Known rows, with every way that one mark hangs from another:
(migi (tasu kire) turagi): [-3.33, -4.83, -2.99, -1.06, -1.03, -1.42, 0.76, -2.44, 3.54, 2.14, -1.42, -3.08, -1.88, -2.11, 0.06, -0.16, 6.32, -4.00, -2.35, -1.22]
(kaneb (lited (migi (tasu kire) turagi))): [0.50, -1.48, -4.83, 2.07, 0.13, -2.47, 3.25, -2.02, 3.96, 2.43, -2.46, -4.50, -0.68, 0.62, -1.31, 5.08, 3.62, -1.81, -1.21, -0.65]
(turagi migi): [-0.95, 1.27, 0.65, 2.44, -1.53, -1.68, 3.22, -0.47, 4.66, -1.28, -0.66, -1.10, -1.50, 0.54, 0.59, 1.23, 1.61, -3.57, -1.10, -2.51]
(migi (tasu kire)): [-1.35, -4.10, -1.54, -1.85, -0.03, -2.92, -1.43, -1.41, 1.87, 1.29, -0.34, -4.36, -1.53, -3.39, 0.01, 1.07, 3.82, -2.20, -2.11, -0.30]
(kire (tasu migi) tuvok): [1.32, 2.31, 0.75, -0.16, -2.67, -1.88, 1.19, -2.99, -0.62, 2.09, -6.03, -4.74, -0.31, 1.29, -4.32, 1.66, 0.81, -0.26, -1.52, -0.67]
(lited (tasu (kire tuvok) migi)): [1.21, -0.17, -0.46, -0.50, -1.19, 0.72, -2.13, -2.75, 1.29, 4.21, -4.85, -4.44, 0.80, -2.50, -1.94, 1.58, 3.67, -0.96, -0.56, 3.33]
(lited kaneb (migi turagi) (tasu (kire tuvok))): [2.37, -3.04, -4.20, 0.94, 1.59, 0.06, 1.24, -2.36, 6.00, 4.58, -2.06, -4.16, 0.29, -0.53, -2.16, 2.19, 7.08, -0.72, -0.63, 3.61]
(votil (tasu kire (lited kaneb migi))): [2.33, -3.52, -2.35, 1.30, 2.62, -3.16, -3.72, 0.32, 2.01, 2.06, 1.94, -5.65, -1.07, 1.46, -0.09, 2.87, 2.87, -4.17, 2.18, 4.69]
(migi (tasu kire (lited kaneb)) turagi): [-0.94, -7.94, -2.27, 0.26, 1.40, -2.64, -1.62, -2.45, 4.42, 4.31, 1.44, -3.40, -1.25, -0.49, -1.86, -0.79, 5.30, -5.70, -0.94, 0.69]
(votil tasu): [-0.73, 0.75, -1.01, 0.86, -1.91, -1.26, -0.61, 0.38, -1.21, -0.35, 1.53, -4.47, -3.81, -0.06, 0.65, 2.93, 1.67, -1.87, 0.47, 1.35]
(migi tasu): [-1.01, -2.59, -0.98, -0.37, -1.65, -2.86, 0.62, -1.19, 1.81, 0.35, 1.13, -4.11, -2.75, -2.68, -1.11, 1.99, 3.08, -1.55, -2.14, -1.24]
(votil (tasu (kire tuvok) lited)): [-0.41, 0.01, -0.31, -0.06, 0.16, -1.77, -4.26, -1.31, -1.94, 2.69, -0.29, -5.33, -1.48, 0.38, -1.71, 0.76, 1.78, -3.25, 1.25, 3.35]
(turagi (migi (tasu lited))): [-0.42, -2.22, 0.44, 2.61, -1.21, -3.26, 1.90, -1.31, 5.85, -0.02, 1.79, -2.96, -1.31, 0.05, -1.59, 2.23, 3.81, -5.38, -0.80, -2.47]
(turagi (migi (lited tasu))): [1.37, 0.72, -0.73, 3.51, -2.22, -1.97, 3.64, -0.47, 4.72, 1.01, 2.64, -1.66, -1.38, 0.31, -0.02, 3.03, 4.03, -4.63, -1.03, -1.77]
(votil (tasu kire (migi turagi))): [-1.15, -2.16, -2.38, 0.65, -1.22, 0.20, -1.42, -0.35, 1.43, 1.56, -3.21, -4.23, -0.98, 0.82, 1.94, 1.49, 4.29, -4.94, 0.80, 2.60]
(tasu kire (lited kaneb) (migi turagi)): [1.88, -6.73, -0.71, 1.84, 2.43, -1.51, -3.34, -1.60, 4.68, 5.18, -2.79, -2.32, 1.71, 2.13, -0.93, -1.59, 1.81, -6.82, 0.39, 3.70]
(lited kaneb migi): [3.37, -2.38, -2.32, 2.07, 1.85, -2.89, 1.90, 0.43, 5.06, 0.29, 0.67, -3.09, -0.97, 0.61, -0.24, 2.69, 1.71, -0.54, -0.97, 1.65]
(kire (tasu (lited kaneb) (migi turagi)) tuvok): [2.37, -1.36, 0.50, 1.57, -0.69, -2.15, 0.10, -3.53, 1.04, 4.67, -3.60, -4.41, 0.03, 3.75, -6.36, 0.34, 1.48, -2.89, -0.38, 0.77]
(tasu kire): [-0.92, -0.77, -0.83, -1.55, 0.68, -1.84, -1.91, -1.08, 0.45, 1.37, -2.62, -2.37, -1.02, -1.78, 1.10, -0.57, 0.87, -1.76, -1.19, 1.14]
(kire tasu tuvok): [0.04, 3.38, 0.39, -0.97, -2.08, -2.53, 1.45, -3.18, -2.10, 1.67, -3.57, -4.52, -2.05, 0.58, -4.58, 1.25, 0.70, 1.12, -1.69, -1.38]

Rows:
[1.93, 1.68, -4.52, 3.52, -1.25, -0.69, 4.03, -2.48, 3.22, 3.01, -1.46, -4.10, -1.82, 1.09, -2.55, 6.43, 3.21, -0.34, 0.15, 0.97] : (kaneb (lited (migi turagi) tasu))
[2.86, -3.73, -0.49, 2.08, -0.11, -3.21, -0.19, -2.48, 2.72, 3.50, -1.23, -3.81, -0.81, 3.85, -4.22, 1.42, 1.32, -4.55, 0.68, 0.92] : (kire (tasu (lited kaneb) (migi turagi)))
[2.27, -4.82, -2.51, 1.35, 3.50, -3.12, -1.34, -1.52, 5.23, 3.93, -0.72, -2.77, 0.64, 1.68, -1.37, 0.03, 2.89, -4.88, 0.50, 3.29] : (tasu kire (lited kaneb (migi turagi)))
[-0.24, -6.76, -3.68, 0.38, -0.03, -2.31, 1.16, -1.43, 3.07, 5.25, 2.28, -3.05, -0.87, -0.38, -0.49, -0.71, 6.97, -4.81, -3.83, -0.77] : (migi (lited kaneb) (tasu (kire tuvok)) turagi)
[-1.05, -2.53, -1.66, 0.01, -0.66, 0.24, -0.15, -1.83, 3.52, 2.75, -6.55, -1.76, 0.98, -0.03, 1.44, -0.90, 3.02, -4.90, -1.14, 1.21] : (tasu kire (migi turagi))
[2.14, -1.38, -0.56, 2.74, -0.09, -1.86, 1.60, -0.50, 4.72, 3.03, 2.31, -2.25, 0.04, 0.64, -0.41, 1.67, 4.19, -4.15, -1.48, -0.17] : (turagi (migi (lited kaneb (tasu (kire tuvok)))))
[-1.74, -3.56, -3.43, -0.36, -1.84, -2.05, 2.25, -2.48, 1.98, 4.38, 0.08, -2.99, -1.11, -1.08, -0.64, -0.43, 7.39, -5.00, -3.93, -1.81] : (migi lited (tasu (kire tuvok)) turagi)
[0.92, 0.52, -2.34, 2.08, -1.00, 0.54, 0.13, -3.08, 0.94, 5.50, -4.51, -4.46, 0.28, 0.37, -2.75, 3.74, 1.93, -0.91, -0.36, 2.10] : (kaneb (lited (tasu (kire tuvok) (migi turagi))))
[0.16, -3.04, -2.11, -1.16, -1.04, -3.44, -0.12, -1.44, 0.59, 3.48, 1.07, -4.34, -0.70, -2.42, -0.63, 0.92, 4.81, -3.41, -3.55, -0.90] : (migi lited (tasu (kire tuvok)))
[3.65, -0.71, 1.34, 1.07, -0.25, -3.27, -1.19, -2.94, 0.10, 4.16, -2.96, -5.22, 0.29, 2.95, -6.42, 1.07, -0.02, -1.68, -0.16, 1.46] : (kire (tasu (lited kaneb) migi) tuvok)
[0.40, -0.25, -3.33, 2.39, -3.23, -0.52, 3.69, -1.97, 1.98, 3.82, 2.42, -1.45, -2.84, 0.37, -0.85, 1.74, 5.61, -3.94, -1.63, -0.13] : (migi (lited tasu) turagi)
[3.18, -3.95, -0.46, 0.18, 1.34, 0.26, -3.37, -1.76, 2.70, 5.33, -1.97, -4.63, 1.00, -1.51, -1.84, 1.18, 3.26, -0.86, -0.48, 4.64] : (lited kaneb (tasu (kire tuvok) migi))
[3.43, -2.82, -1.75, 0.88, 0.64, -1.94, -1.41, -0.81, 0.66, 5.35, 3.22, -3.35, -0.76, -0.86, -1.10, 1.30, 3.37, -1.92, -1.65, 2.78] : (migi (lited kaneb (tasu (kire tuvok))))
[1.96, -1.18, -1.60, 0.12, 2.12, -3.88, -1.84, -1.75, 3.17, 2.41, -2.43, -3.48, 0.54, 0.01, -1.51, 1.07, 1.52, -3.91, 0.65, 2.98] : (tasu kire (lited migi))
[2.05, 0.91, -1.40, 1.64, -0.61, -0.23, -1.16, -2.57, 0.01, 5.07, -3.95, -5.08, 0.48, -0.36, -2.76, 4.26, 0.71, -0.04, -0.15, 2.49] : (kaneb (lited (tasu (kire tuvok) migi)))
[-1.75, -2.42, -0.95, -2.30, -0.54, -2.27, -1.11, -2.26, 0.74, 2.01, -2.06, -4.76, -0.92, -3.47, -1.18, 0.41, 3.99, -1.29, -2.77, -0.32] : (migi (tasu (kire tuvok)))
[-0.38, -1.03, -2.62, 1.01, -1.91, 0.07, -0.34, -0.72, 0.08, 3.38, -2.73, -4.27, -0.28, 1.42, 1.10, 1.06, 5.14, -5.24, -0.61, 2.08] : (votil (tasu (kire tuvok) (migi lited turagi)))
[0.83, -3.68, -1.17, 1.57, 0.82, -0.46, -3.75, -0.92, 1.34, 4.44, -1.65, -5.09, 0.22, 2.42, -1.25, 0.25, 3.35, -5.39, 1.31, 4.43] : (votil (tasu (kire tuvok) (lited kaneb) (migi turagi)))
[-0.08, 0.87, -0.76, -1.43, -0.85, -0.12, -2.09, -2.83, 0.03, 3.70, -2.58, -4.13, -0.99, -3.20, -2.25, 1.18, 3.39, 0.27, -0.71, 2.66] : (lited (tasu (kire tuvok)))
[1.75, -1.69, -0.35, 3.81, -0.18, -2.89, 3.23, 0.81, 5.11, 0.57, 3.72, -0.79, -0.94, 2.04, 1.37, 1.52, 2.14, -4.84, -1.72, -1.99] : (turagi (migi (lited kaneb)))
[0.96, -5.56, -4.24, 0.50, 1.74, -2.03, 2.17, -1.47, 6.70, 2.64, -1.30, -4.22, -0.15, -0.35, -0.94, 1.49, 6.77, -2.34, -2.21, 0.68] : (lited kaneb (migi (tasu (kire tuvok)) turagi))
[2.21, -3.57, -1.71, 3.37, -1.34, -0.88, 2.54, -0.24, 3.96, 3.34, -0.33, -1.20, -0.25, 2.46, 0.76, 0.48, 2.68, -5.33, -1.87, 0.56] : (tasu (migi (lited kaneb) turagi))
[2.14, -0.28, -1.09, 1.38, -2.11, -1.99, 2.84, -2.64, 0.71, 3.99, -3.36, -3.73, -0.28, 3.30, -3.72, 1.07, 2.89, -2.55, -2.12, -0.88] : (kire (tasu (migi (lited kaneb) turagi)) tuvok)
[0.18, -5.30, 0.00, 1.87, 1.58, -3.70, -0.48, -0.78, 6.57, 1.32, 2.05, -3.34, -0.01, -0.05, -0.67, 1.19, 3.92, -5.91, -0.57, -0.96] : (turagi (migi (tasu kire (lited kaneb))))
